Each row was made from one small tree. The marks that hang from a mark follow it in brackets, in alphabetical order. Every link used is in the known rows. Write each row's tree.
Known rows:
S(L(W)): [-1.38 -2.36 -3.39  0.96 -1.78  2.43  0.92 -1.31  0.67  2.71 -2.71 -2.32
  3.34  1.38  0.26  0.50]
L(S W): [-1.08 -2.13 -2.56  2.06 -0.76  2.07  1.55 -1.15  1.98  2.12 -1.72 -3.86
  2.23  0.69  1.40 -0.25]
L(C W Z): [-1.29 -1.40 -1.20  1.12 -0.21  0.72  1.42  1.46  0.96  1.26 -0.95 -1.81
  2.43 -0.79  1.19 -1.14]
W(D): [-0.37 -3.64 -4.44  0.17 -4.66  1.86  1.44 -5.08 -1.82  3.94 -1.18 -2.92
  1.47  0.12 -0.08 -0.03]
S(L(B C N W)): [-0.63 -0.02  0.89  0.28  1.85 -0.74 -0.93  3.43  2.74 -1.35 -1.15  0.43
  1.97 -0.02 -0.63  0.41]
E(L(C N S W(D))): [-1.03 -0.38 -0.69  0.81  1.44 -1.78  1.73  0.66  0.99 -1.90 -1.44 -0.43
 -1.11  1.83  1.29 -1.61]
W(D(N) L): [ 0.41 -2.19 -3.19 -0.61 -4.88  3.25  1.56 -6.85 -3.66  3.59  0.59 -1.36
  0.30  0.55 -0.33  0.37]
S(L(B C W(D(N)) Z)): [ 1.51 -0.57  2.82 -1.09  1.23 -0.89 -1.36  1.14 -0.07 -1.77  1.53  2.55
  0.92  1.01 -0.91  0.03]
L(B S): [ 0.20 -1.68 -1.66  0.99 -0.39  1.59  0.09 -1.44  1.49  2.52 -0.70 -2.42
  1.89 -0.18 -0.42  0.98]
T(L(C N W)): [-1.81 -2.57 -0.66  2.41 -0.56 -0.88  2.18  2.17 -0.26  0.71 -1.14 -3.51
  0.79 -1.82  0.84  0.38]
S(L(B C N W(D) Z)): [ 0.51  1.09  2.37 -1.33  1.57 -2.30 -2.13  3.20  1.25 -3.12  0.24  2.63
 -0.55  0.16 -0.84  0.19]
S(L(C W(D) Z)): [-0.11 -0.58 -0.32 -0.12 -0.59 -0.56 -0.74  0.49 -0.46 -0.01 -1.22 -0.05
  0.18  1.29 -0.33 -0.86]
W(D L): [-0.63 -1.30 -4.30 -0.02 -5.66  2.61  1.25 -5.80 -3.28  3.86 -1.04 -2.70
 -0.32  0.18 -0.32  0.17]
E(L(C N W Z)): [-1.98 -0.43 -1.37 -0.11  1.84 -0.52  2.71  2.67  0.91 -0.80 -1.37  1.10
  1.51  0.17  1.75 -0.78]
W(D L(C)): [-0.58 -0.60 -2.80  0.55 -4.22  1.14  0.70 -3.82 -2.89  2.89 -1.00 -2.69
 -0.96 -0.06 -0.69 -1.02]
W(L(B C)): [-0.62  0.31 -1.25  0.81 -1.92  1.41  0.31 -0.78 -0.83  2.38 -0.51 -1.91
  1.02 -1.25 -0.98  0.14]
E(L(B C N S W(D) Z)): [ 0.05  1.55  2.34 -0.54  3.50 -3.05  0.23  3.53  1.61 -4.17  0.44  2.60
 -1.66  0.78  0.80 -0.66]
P(L(B C N S W Z)): [-0.47  2.90  2.50  0.26  4.56 -1.26 -1.02  3.90  2.79 -2.54  0.26  2.20
 -0.29 -0.76  1.15 -0.08]

Which tree is each row?
[-0.15  1.12  1.92 -0.68  2.90 -1.18 -1.50  4.56  2.55 -2.19 -0.42  2.17
  1.29 -0.37 -0.58  0.70]
S(L(B C N W Z))
[-0.17  2.16  0.42 -1.06  0.27  0.15 -0.66  1.40 -0.05 -0.09  0.53  1.27
 -0.59 -2.11 -0.84  0.81]
W(L(B C N Z))
[ 0.42 -1.01  0.75  0.08  2.15 -0.77  1.93 -0.23 -0.50 -1.29  0.65  1.29
 -0.35  2.37  1.31 -1.57]
E(L(C S W(D(N)) Z))
[ 2.19  1.54  2.60 -0.89  0.59 -0.07 -1.43 -1.46 -1.54 -0.59  2.55  1.49
 -2.51  0.19 -1.24  0.03]
W(D(N) L(B C S Z))
[ 0.19  2.92  2.96 -0.35  3.26 -2.40 -1.62  2.54  1.45 -3.54  0.93  2.67
 -2.05 -0.25  0.83 -0.57]
P(L(B C N S W(D) Z))
[ 0.75  0.19  2.38  0.90  1.85 -0.56 -0.34 -0.73  0.31 -1.31  1.53  0.83
  0.11  0.96  0.70 -1.01]
P(L(B C S W(D(N))))
[ 0.06  0.97 -0.87 -0.19  1.30  1.42 -0.60 -1.18  0.22  1.91 -0.29  0.98
  0.77 -0.24  0.14  1.20]
P(L(B S Z))
[ 0.57  2.15  0.92 -1.68 -1.01 -0.97 -1.22  0.09 -1.38 -1.05  1.17  1.77
 -2.35 -1.59 -1.12  0.39]
W(D L(B C N Z))
[ 0.67 -0.10  0.95  0.10  0.03 -0.34 -0.56  0.29  1.31 -1.15  0.83 -0.33
 -0.12  0.13  0.54  0.26]
L(B S W(D) Z)
[ 0.66  2.41  0.20 -0.76 -0.09 -0.63 -1.24 -0.96 -0.98 -0.52  0.08  0.32
 -4.09 -0.10 -0.59 -0.45]
W(D L(C N S Z))
[ 1.71 -1.00  2.06 -0.50  0.85  0.23 -0.22 -0.72  0.83 -1.36  2.45  1.01
  0.48  0.55  0.59  0.48]
L(B S W(D(N)) Z)
[ 0.47  0.32  1.65 -0.47  0.43 -1.46 -1.69  2.12  0.32 -1.45 -0.12  1.18
  0.36  0.58 -0.98 -0.19]
S(L(B C W(D) Z))
[-0.19 -0.23 -3.33 -0.99 -4.62  2.19  0.64 -4.70 -3.44  3.06 -0.36 -0.93
 -1.04 -0.16 -0.24  0.42]
W(D L(Z))
[ 0.59  3.23  1.67 -0.51  2.21 -0.44 -1.56  2.03  1.11 -1.03  0.53  1.08
 -2.17 -1.21 -0.91  0.65]
W(L(B C N S Z))
[-0.14 -0.99  1.31  1.87  0.90 -0.39  0.66  2.42  0.25  0.06  0.31 -2.17
  0.20 -1.26  0.52  1.98]
T(L(B S W Z))
[ 1.52  0.44  1.37 -1.42 -1.33  0.43 -0.51 -2.04 -2.69  0.34  2.53  1.69
 -0.91 -0.70 -1.19  0.14]
W(D(N) L(B C Z))
